Each row was made from one path, in order. Every step used is in the known rows, and no mark comes twice. Write each row's path.
Known rows:
h-v-a: [-0.32 -1.54  0.40  1.06  3.39 -0.62  0.07 -1.29  0.06  0.65  0.44  1.88
 -0.19  0.03 -2.44 -1.60  0.74  1.74  3.70  3.17 -0.52  0.04  0.17]
k-q-r-z-a-v: [-2.06  1.15  0.47  0.79 -3.77 -0.08  1.19 -2.92 -2.58 -0.24 -1.02  1.84
 -1.75 -0.06  3.16 -1.96 -2.78  1.42 -0.81  1.13 -2.72  0.82  0.29]
n-h: [-0.68  0.88 -0.18  3.10  0.53  1.67 -0.08 -3.14  0.33 -0.45  0.43 -1.53
 -0.95 -0.89 -0.10 -2.10  0.90  1.36 -0.97 -0.29 -0.20 -0.75 -0.24]
a-z-r: [-2.31 -0.29 -3.10  1.54  6.01  0.20  0.16  0.19 -2.44  0.35 -0.97 -0.92
  0.10 -0.57 -0.18 -2.09  0.72 -1.11  2.07 -2.44  1.23 -0.01 -1.44]
h-v-r-z-a: [-0.43 -0.51  0.73 -2.36 -2.22  1.45  1.21  0.56 -0.07  0.84  1.08 -2.29
 -1.47  0.10 -0.62 -3.04 -1.46 -0.72  4.10  0.18  1.70  0.09 -0.87]
n-h-v-z: [-0.55  1.78 -0.49  2.30  2.21 -1.47  0.23  0.20  1.68  0.24  1.48 -2.20
 -1.40 -0.88 -1.31 -1.83 -0.04  0.23 -3.18 -1.04 -1.91 -1.84 -1.13]
h-v-a-z-r: [-1.72 -1.36 -2.36  1.31  7.73 -1.48  0.59 -0.17 -2.07  1.12 -0.30 -0.40
  1.00 -0.10 -2.25 -2.03  1.12  0.83  2.81  0.13 -0.37  0.31 -0.83]
n-h-v: [-0.08  1.20 -0.06  3.10  0.30 -0.83  0.47 -1.31  0.69  0.36  1.45 -1.55
 -0.62  0.12 -1.42 -2.65  1.37  1.97 -1.15 -0.18  0.23 -0.94 -0.87]
a-z-v-r: [-2.88 -1.99 -2.24  0.65  1.22 -1.03 -1.12 -1.28 -1.61  0.52  1.18 -0.54
  1.63  0.48  0.48 -2.69 -0.77 -2.33  4.25 -1.12 -0.27 -0.37 -1.30]
k-q-r: [-2.52 -1.35  0.46  4.51  0.95 -1.44  0.81 -1.57  0.27 -0.39 -1.64  1.93
 -0.74  0.15  2.48 -1.59 -0.37  1.32  0.07  0.35 -0.32  0.44  1.05]
n-h-v-a-z-r: [-1.66 -0.05 -2.10  3.12  6.45 -0.54  1.00 -1.90 -1.36  0.75  0.52 -3.18
  0.95 -0.28 -2.48 -2.67  1.95  2.10 -0.49 -0.53 -0.85 -0.29 -0.87]
v-a-z-r: [-2.36 -1.77 -2.39  1.26  8.11  1.00  0.16 -1.69 -2.67  0.32 -1.01 -0.18
  0.70 -1.11 -1.27 -1.46  0.50  0.19  3.29  0.05 -0.41  0.35 -0.16]
z-a-v-h: [-0.44  1.80  0.34 -1.61  0.52  3.63  0.93 -4.49 -2.14 -0.34  0.11  2.80
 -1.07 -1.27 -0.11 -2.06 -3.46 -1.02  0.49 -0.31 -1.45  0.09  0.69]
r-q: [-1.07 -1.82  0.47  1.52  1.12  2.51 -0.76 -1.16  1.34  0.18 -2.08  1.18
 -0.76 -0.66 -0.73 -1.76 -0.61  1.03  3.73  1.09 -1.73 -0.49 -0.38]
k-q-r-z-a: [-1.85 -0.18  1.21  1.44 -0.63  0.49  1.24 -1.50 -0.41 -0.27 -1.30  1.17
 -2.32 -0.12  2.54 -1.49 -1.14  0.57  0.93  1.32 -2.53  0.94  1.07]
v-a-z: [-1.55 -2.10 -1.29  1.85  6.33  1.27 -0.99 -2.92 -2.03  0.03 -0.27  0.74
  0.79 -0.78 -0.45 -1.17  0.76 -1.02  3.77  2.27 -2.92  0.07  0.58]
q-r: [-1.96 -0.67 -0.09  2.82  2.34 -0.40  0.34 -0.15 -0.24 -0.45 -0.36  2.16
 -0.28 -0.07  0.50 -2.09  0.77  2.37  0.35  0.83  1.59 -0.44  0.53]
v-z-r-q: [-2.30 -1.09 -1.08  0.10  4.68  1.67  0.15  1.40  1.85  0.45 -2.75 -0.60
 -1.64 -2.05 -1.39 -1.40 -2.32  0.60  0.22 -1.93 -1.33 -1.18 -1.33]
r-z-a-v: [-0.35  1.95 -0.34 -2.26 -3.06  2.43  0.13 -2.32 -3.21  0.05  0.55  0.90
 -2.04 -0.73  0.52 -2.05 -2.28  0.06  1.81  1.40 -1.61  0.16 -1.00]
k-q-r-v: [-1.65 -1.47  0.96  4.19 -4.65 -3.47  0.21 -0.63 -1.13 -0.56 -0.88  0.76
 -0.90 -0.44  2.75 -2.61 -0.87  0.93  0.20  1.98 -0.91  0.72  0.75]
v-r-z: [-0.98 -1.33 -0.51 -0.85 -2.92  2.86 -0.20  0.20 -0.23  0.04  0.00 -2.64
 -2.46 -0.92  1.19 -2.47 -1.19 -1.42  3.73 -1.48  1.78 -0.35 -1.03]
k-q: [-1.54 -1.41  0.32  3.18  0.57 -0.19 -0.11 -2.61 -0.21 -0.12 -1.74  0.99
 -1.64 -0.49  1.99 -1.22 -0.95 -0.96  2.29  0.35 -1.45  0.41  0.28]
n-h-v-r: [-1.10 -0.32  0.18  2.24 -1.81  0.34  1.03 -1.43  1.03  0.31  1.80 -4.37
  0.00  0.10 -0.78 -3.51  0.07  1.40 -0.33 -1.61  2.90 -0.84 -0.99]
k-q-r-v-z: [-2.09 -0.95  0.58  3.35 -2.19 -3.98 -0.09  1.20 -0.25 -0.66 -0.97  0.07
 -1.60 -1.46  2.95 -1.75 -2.08 -1.04 -2.23  1.09 -2.93 -0.17  0.70]
h-v: [-0.30 -0.10 -0.30  1.54  1.09 -1.57  0.07  0.43  0.03  0.61  0.56  1.38
 -0.79  0.45 -1.20 -2.16  0.69  0.80  2.63  0.99  1.11 -0.39 -0.94]

Write each row's path:
[ 0.03 -2.05  0.91  0.83 -2.01 -0.09 -1.05 -1.58 -1.97 -0.31  0.20  0.47
 -0.35 -1.48 -0.88 -2.17 -0.29  0.58  4.18  4.69 -1.45  0.29  0.56] => r-v-a
[-0.48  0.23 -0.66  0.34  1.07  0.54 -0.60 -1.69  0.62  0.13  0.32  3.34
 -1.52 -0.44 -0.78 -1.62 -0.89 -1.60  2.45 -1.02 -2.17 -0.49  0.19] => z-v-h
[-0.81  1.03  0.53 -1.14  4.34 -0.80  0.67  0.82  0.56  0.53  0.79  0.96
 -0.81 -0.63 -1.66 -1.31 -1.80 -0.86  0.98  1.37 -1.62 -0.84 -0.35] => h-v-z-a
[-1.38  1.96 -0.10 -1.04 -2.46  1.10  0.86 -1.49 -2.97 -0.30  0.58  1.84
 -1.21 -0.15  1.17 -2.66 -1.74  2.17 -0.61  1.38 -0.75 -0.03 -0.15] => q-r-z-a-v
[-1.33  0.50 -1.23  1.00 -1.78 -2.61 -0.78  1.56 -0.43  0.14  0.81  2.86
 -1.66  0.64  0.58 -2.05  0.96  2.01  1.42  0.74 -1.62 -0.63 -0.74] => q-r-z-v
[-0.33 -1.01 -0.61 -0.53 -3.49  0.28  0.31  1.72  0.51  0.86  0.88 -2.71
 -2.32  0.12 -0.09 -3.09 -0.60 -0.88  3.37 -1.11  2.19 -0.35 -1.72] => h-v-r-z
[-1.91 -0.28 -2.48  1.73  3.36 -2.13 -1.75 -0.97 -2.10  0.50  0.84  2.11
  0.94  0.49  0.10 -1.68  0.81 -1.93  3.50  0.39 -2.73 -0.44 -1.17] => a-z-v
[-1.87 -1.65 -0.67  1.17  2.84  2.06  0.47 -0.08  0.98  0.53 -2.80  0.05
 -0.90 -0.94 -1.54 -2.15 -0.73  2.52  2.56 -1.03  0.88 -0.24 -1.11] => z-r-q
[-1.43  0.66 -1.78  0.46  5.02 -2.50  0.80  3.16  0.71  0.86 -0.27 -0.54
 -1.57 -0.91 -2.02 -1.64 -0.90  0.11 -0.82 -2.32  0.93 -1.09 -1.82] => h-v-z-r
[-1.41 -0.11  0.06  1.67 -1.32 -2.89 -0.43  2.39 -0.62 -0.66  0.41  0.23
 -0.91 -1.52  0.87 -2.33 -1.26 -0.11 -1.75  1.45 -1.03 -1.17  0.17] => q-r-v-z
[-0.37  0.79  0.84 -0.83 -3.80  2.32  1.58 -1.38  0.43  0.56  2.10 -5.07
 -1.38 -0.17 -0.92 -3.48 -0.86  0.62  0.48 -0.83  0.72 -0.31 -0.85] => n-h-v-r-z-a
[-1.85 -1.49 -1.41  3.04  5.87  0.66  0.73 -1.85  0.60  1.11 -1.07 -3.40
  1.11 -0.47 -3.42 -2.79  1.21  3.15  0.11 -0.24 -3.19 -0.34 -1.03] => n-h-v-a-z-r-q
[-0.77  0.38 -0.67  0.73  3.31 -2.18 -0.20  1.96  0.91  0.50  0.70  0.57
 -1.38 -0.78 -0.89 -1.30 -0.80 -1.14  0.14  0.15 -0.97 -1.37 -1.11] => h-v-z
[-1.74 -0.73 -0.05  3.05 -1.66 -0.93  0.37 -0.40 -0.09 -0.23 -1.61  0.62
 -3.08 -0.18  3.28 -1.64 -0.13  0.38  0.63 -0.11 -2.06  0.57  0.37] => k-q-r-z
[ 0.70 -0.29  0.37  0.49 -3.14  1.21 -0.37 -0.57 -0.63 -0.44  0.04  0.38
 -2.34 -1.83  0.15 -2.65 -1.00 -2.92  1.89 -0.01 -1.21 -0.09  0.38] => r-v-h
[-0.74  2.46  0.81  0.45  3.44 -0.10  1.06 -1.21  1.23  0.23  1.83 -1.75
 -0.63 -0.93 -1.72 -1.81 -1.15  0.31 -2.84  0.42 -2.16 -1.29 -0.29] => n-h-v-z-a
[-1.42  0.60  0.59 -1.41  4.88  1.63  0.10 -1.04  0.14 -0.27  0.14  0.94
 -0.93 -1.65 -0.41 -0.83 -2.41 -1.65  1.03  1.29 -1.89 -0.76  0.38] => v-z-a
[-1.40 -0.45 -2.48  1.59  0.19 -1.82 -0.32  1.24 -3.82  0.24 -0.17 -2.06
  0.02 -1.28  0.16 -3.27  0.44 -1.66  2.29 -0.66  0.43  0.25 -1.81] => a-z-r-v
[-0.21  0.83  0.52 -1.59 -0.07  2.75  0.11 -1.11 -1.11  0.05  0.02  0.39
 -2.47 -0.74  0.02 -1.66 -0.70 -0.99  4.22  1.46 -1.39  0.10 -0.15] => r-z-a
[-3.05 -3.24 -1.61  0.65  1.15  0.35 -1.41 -1.10  0.36  0.81 -0.40 -0.38
  1.93  0.25 -0.45 -2.69 -1.56 -1.02  4.62 -0.77 -2.21 -0.48 -1.47] => a-z-v-r-q
[-1.41 -3.06  0.66  0.52 -0.98  0.96  0.39  0.04  2.36  1.04 -0.89 -1.32
  0.09  0.24 -1.34 -3.08 -1.60  1.38  3.67 -0.08  1.35 -0.63 -1.10] => h-v-r-q
[-0.96 -1.12  1.14  3.44 -3.57 -1.09  0.73 -1.16  0.06 -0.76 -1.39  1.16
 -2.24 -1.27  2.55 -2.58 -1.41 -1.44 -1.08 -0.11 -2.15  0.72  1.80] => k-q-r-v-h
[-1.20  0.29 -2.34  0.90  4.18 -0.28 -1.35 -1.56 -0.76  0.29  0.59  2.60
 -0.26 -0.31  0.09 -1.62  0.23 -3.87  2.52 -2.01 -4.19 -0.36 -0.14] => a-z-v-h
[-0.44 -0.09 -0.05  0.41 -1.86 -1.30 -1.17  1.63 -0.95 -0.35  0.33 -0.71
 -1.66 -2.11  0.30 -2.00 -1.67 -2.46  0.95  1.40 -2.14 -0.99 -0.68] => r-v-z
[-0.68 -0.10 -2.36  0.86  1.45  0.81  0.11  0.64 -2.69  0.11 -0.63 -1.81
 -1.24 -2.05  0.09 -3.24 -0.47 -3.62  1.10 -2.85 -0.65  0.42 -0.59] => a-z-r-v-h
[-1.37  1.98 -1.58  1.75  3.91 -1.65  1.33  1.39  1.31  0.53  0.74 -3.56
 -1.58 -1.26 -2.13 -2.20 -0.16  1.37 -3.88 -3.32  0.38 -1.58 -1.92] => n-h-v-z-r
[-1.22 -1.72 -0.12  0.68  2.63 -1.37 -1.27 -2.90 -0.72  0.30  0.39  3.46
  0.33  0.02 -1.70 -1.17 -0.02  1.55  4.66  3.45 -2.55 -0.18  0.28] => z-v-a
[-0.88 -1.56 -1.27  1.84  6.01 -1.29 -0.52 -0.95 -1.52  0.79  0.55  0.84
  1.06  0.19 -1.67 -1.50  1.27 -0.79  3.98  2.56 -2.50  0.09 -0.06] => h-v-a-z
[-2.08  0.38 -1.79  0.04  5.66  0.07  0.48  1.63  0.05  0.05 -1.05 -0.54
 -1.85 -1.89 -0.55 -1.12 -1.51 -0.51 -0.38 -2.58  1.12 -1.09 -1.17] => v-z-r
[-2.25 -0.35  1.91  1.49 -1.25 -3.02  0.83 -0.08 -0.57 -0.62 -0.50  0.58
 -0.82 -1.48  2.15 -1.85 -3.20 -0.94 -1.62  2.56 -3.50  0.29  1.42] => k-q-r-v-z-a
[-0.77 -0.29 -1.01  3.52  4.79 -0.39 -0.06 -2.83 -0.94  0.49  1.32 -1.93
  1.14 -0.13 -1.80 -2.18  1.97  0.93 -0.01  1.46 -3.33 -0.36 -0.15] => n-h-v-a-z
[-1.24 -1.64  0.83  2.38 -2.09  1.68  0.78 -1.54  3.03  0.70  0.11 -4.19
  0.18  0.03 -1.72 -3.72 -0.69  3.02  0.24 -1.16  0.63 -1.02 -1.06] => n-h-v-r-q
